Each row was made from one path, in order. Every step used is in the known rows, and no mark comes twice. Write each row's path.
In the rows, zero is written as 128.
Known rows:
Z S: [122 118 127 148 123 128 220 118 128 121 122 126 151 128 125 154 107 126
 133 110 115 122 127 122]
D S K V Z: [128 126 115 132 128 133 171 119 122  48 138 122 238 123 167 121 127 135
 135 111 123 141 114 121]
C V Z: [130 118  90 129 112 136 100 124 126 172 147 121 226 140 118 117 135 127
 113 126 138 125 135 121]
C V: [122 126  83 128 113 129 114 133 132 206 144 115 129 153 123 118 134 115
 108 128 139 112 146 123]
D S F: [116 132 125 128 128 112 139 191 120 127 132 138 110 114 148 123 118 119
 138 128 116 117 135 134]
V D S K: [124 126 133 129 135 129 135  66 122  29 140 133 148 128 219 124 114 130
 154  77 112 143 125 120]
F V: [120 139 122 136 126 120  81 110 130 147  90 122 130 122 126 118 129 135
 124 125 136  99 132 204]
C V F S Z: [130 127 101 155  98 129  91  61 118 144 130 126 157 121  45 125 108 131
 130 133 126  89 117 152]
K S: [126 139 124 132 129 120 171 205 130 150 130 148 142 129 128 164 113 127
 141 118 122 127 123 122]
K V D: [114 128 116 122 119 135 178  45 130 112 133 121 158 117 124 102 141 133
 126 107 113 115 112 125]
V Z S: [126 112 124 150 119 133 207 112 125 114 129 127 219 124 120 152 109 133
 132 108 117 127 124 119]
D S F V Z: [122 129 116 134 121 121  82 138 122 131 112 131 218 113 131 115 126 136
 128 124 131 111 128 182]
D S: [106 124 125 137 126 120 142 106 129 108 137 144 131 128 202 115 106 129
 141  84 117 145 126 132]
F V D S: [ 97 126 121 135 118 122 115  34 129 120 124 142 148 120 199  96 112 135
 141  64 111 125 123 166]
Z S C: [116 119 119 147 176 125 175 125 135 120 118 124 137 132  61 163 115 152
 163 129 113 128 128 125]
K V: [120 136 115 130 128 126 207 138 131 100 125 116 140 124 129 118 135 128
 123 134 126 122 117 127]
D S K: [129 129 134 134 139 127 139 110 122  27 136 132 137 132 221 135 110 128
 153  89 119 147 129 122]
F S K V: [124 149 120 145 133 113 191 119 125  29 121 113 145 125 148 126 129 130
 137 130 122 120 115 154]
D S C: [105 124 118 139 178 120 120 117 135 111 129 136 122 133 114 136 114 153
 169 111 116 145 126 132]
C V D S K: [122 126 117 130 130 131 130  67 123  55 145 128 148 135 217 122 116 126
 147  76 116 137 132 119]
S F V: [123 144 121 131 127 112  82 165 125 156  89 121 117 112 104 121 133 128
 124 148 133  84 138 206]
Z S D: [111 115 126 130 140 175 188 131 125 129 118 120 136 121 135 216  95 136
 138  56 114 125 124 110]
Z S F V D: [114 131 120 129 116 125 121  60 125 149 107 124 150 108 106 112 132 133
 129 110 114  86 127 179]
C V F S K: [132 146 121 151 129 106 100  55 117  50 135 124 122 128 155 133 127 120
 139 127 125 119 134 168]
S K V: [131 138 120 130 137 128 208 137 127  39 127 111 145 127 156 129 133 128
 133 129 124 128 118 121]
C V F: [125 127  98 129 114 121 118  36 123 174 152 127 102 129 125 118 140 109
 109 139 129 114 142 129]
K V Z: [128 125 111 130 123 135 166 128 126  98 135 121 234 121 121 118 135 136
 123 130 128 132 114 125]

Which path is each row?
[119 110 111 138 105 149 111  66 125 130 121 134 184 118 107 114  96 143
 144  81 116 102 110 130]
F V D S Z
[110 115 121 132 136 176 163 121 124 131 109 118 184 116 131 211  97 141
 136  53 119 120 122 135]
F V Z S D
[103 137 111 138 131 150  94  67 120 141 127 124 107 118 123 188 112 128
 131  75 121 114 128 164]
C V F S D
[130 123 124 136 123 121 184 196 119 131 126 127 172 111  92 148 121 121
 131 146 115 104 134 126]
V Z S F
[115 150 129 162 117  91  93  25 118 102 128 138 108 112 111 117 128 124
 131 138 121 112 124 201]
V F S
[100 120 116 135 174 124 118  73 134 113 133 137 134 129 112 127 118 155
 171  99 108 140 123 131]
V D S C
[122 106 113 134 105 152 127  72 124 123 135 136 184 120 108 117  96 141
 144  82 113 112 108 104]
V D S Z
[116 137 119 133 123 126 164  32 125  63 131 119 162 118 138 107 138 135
 136 104 111 114 111 145]
F S K V D
[110 135  76 146 144 112  86 118 135 194 136 116 123 152  68 127 132 135
 135 139 133 110 143 159]
F S C V
[118 115  84 134 136 132  96 118 130 164 149 125 222 143 112 121 128 139
 133 117 132 134 134 123]
D S C V Z
[124 134 120 131 125 119 183  40 122 100 138 127 110 110 130 117 141 117
 118 144 119 120 121 131]
K V F
[112 129 124 123 123 116 135 147 120 129 137 140 121 110 146 113 122 122
 138 116 110 112 131 134]
V D S F
[131 127 117 155 104 129  96  60 117 117 124 131 157 112  46 129 107 136
 137 133 122  93 111 153]
V F S Z
[139 124 136 142 138 132 193 118 123  36 126 120 152 131 166 162 110 126
 146 108 118 131 130 114]
Z S K
[116 119 114 151 172 126 150 114 134 122 109 122 185 129  55 158 117 158
 161 128 118 122 126 150]
F V Z S C
[104 138 125 137 138 153  99 113 122 118 116 124 119 118 124 193 106 138
 140  69 121 121 120 164]
F S D
[120 124  85 142 134 125  80 113 129 163 142 120 222 141  80 123 133 141
 131 133 135 123 133 147]
F S C V Z
[128 134 120 140 135 128 252 131 126  36 123 110 157 127 155 143 122 127
 135 120 117 125 118 118]
Z S K V
[121 149 120 133 127 108 103 203 126 167  90 132 123 113 104 138 125 128
 130 143 130  83 135 203]
K S F V
[119 135 116 136 180 120 141 186 137 141 124 139 131 133  61 171 120 152
 168 135 119 132 124 125]
K S C
[128 123 108 136 117 121 179 197 120 157 131 123 172 120  90 145 122 117
 124 145 120  99 140 125]
C V Z S F
[114 131 120 126 118 131  88  25 129 145 109 125 151 115 123 101 137 138
 127 100 121  99 123 179]
F V D
[112 142 120 135 125 109  89 155 125 146  94 129 117 112 141 114 121 128
 132 125 127  92 138 208]
D S F V
[111 120  88 123 133 135 104  44 134 185 145 120 147 139  89 110 141 137
 132 109 120 110 133 123]
S C V D
[129 134 115 132 122 122  91 173 122 144 109 132 221 113 105 131 130 136
 128 136 132 104 127 178]
K S F V Z
[129 127 118 134 121 130  77 107 125 131 110 124 226 120 121 117 132 141
 123 124 136 116 125 178]
F V Z
[120 136 119 134 137 124 215 126 127  30 131 118 147 128 193 123 121 127
 139 107 118 136 118 123]
D S K V
[140 119 114 135 112 148 151 186 126 152 126 138 181 123  58 160  96 138
 143 120 124 103 110  99]
K S Z
[136 127 116 130 128 137 166 126 123  55 135 117 237 123 142 125 135 135
 130 126 127 136 115 120]
S K V Z
[110 141 119 155 173 103  87 107 132 110 117 128 120 129  49 140 125 155
 165 143 121 124 124 179]
F S C
[123 116 117 150 120 132 245 116 126 100 127 120 225 123 121 147 113 133
 129 112 115 124 118 119]
K V Z S
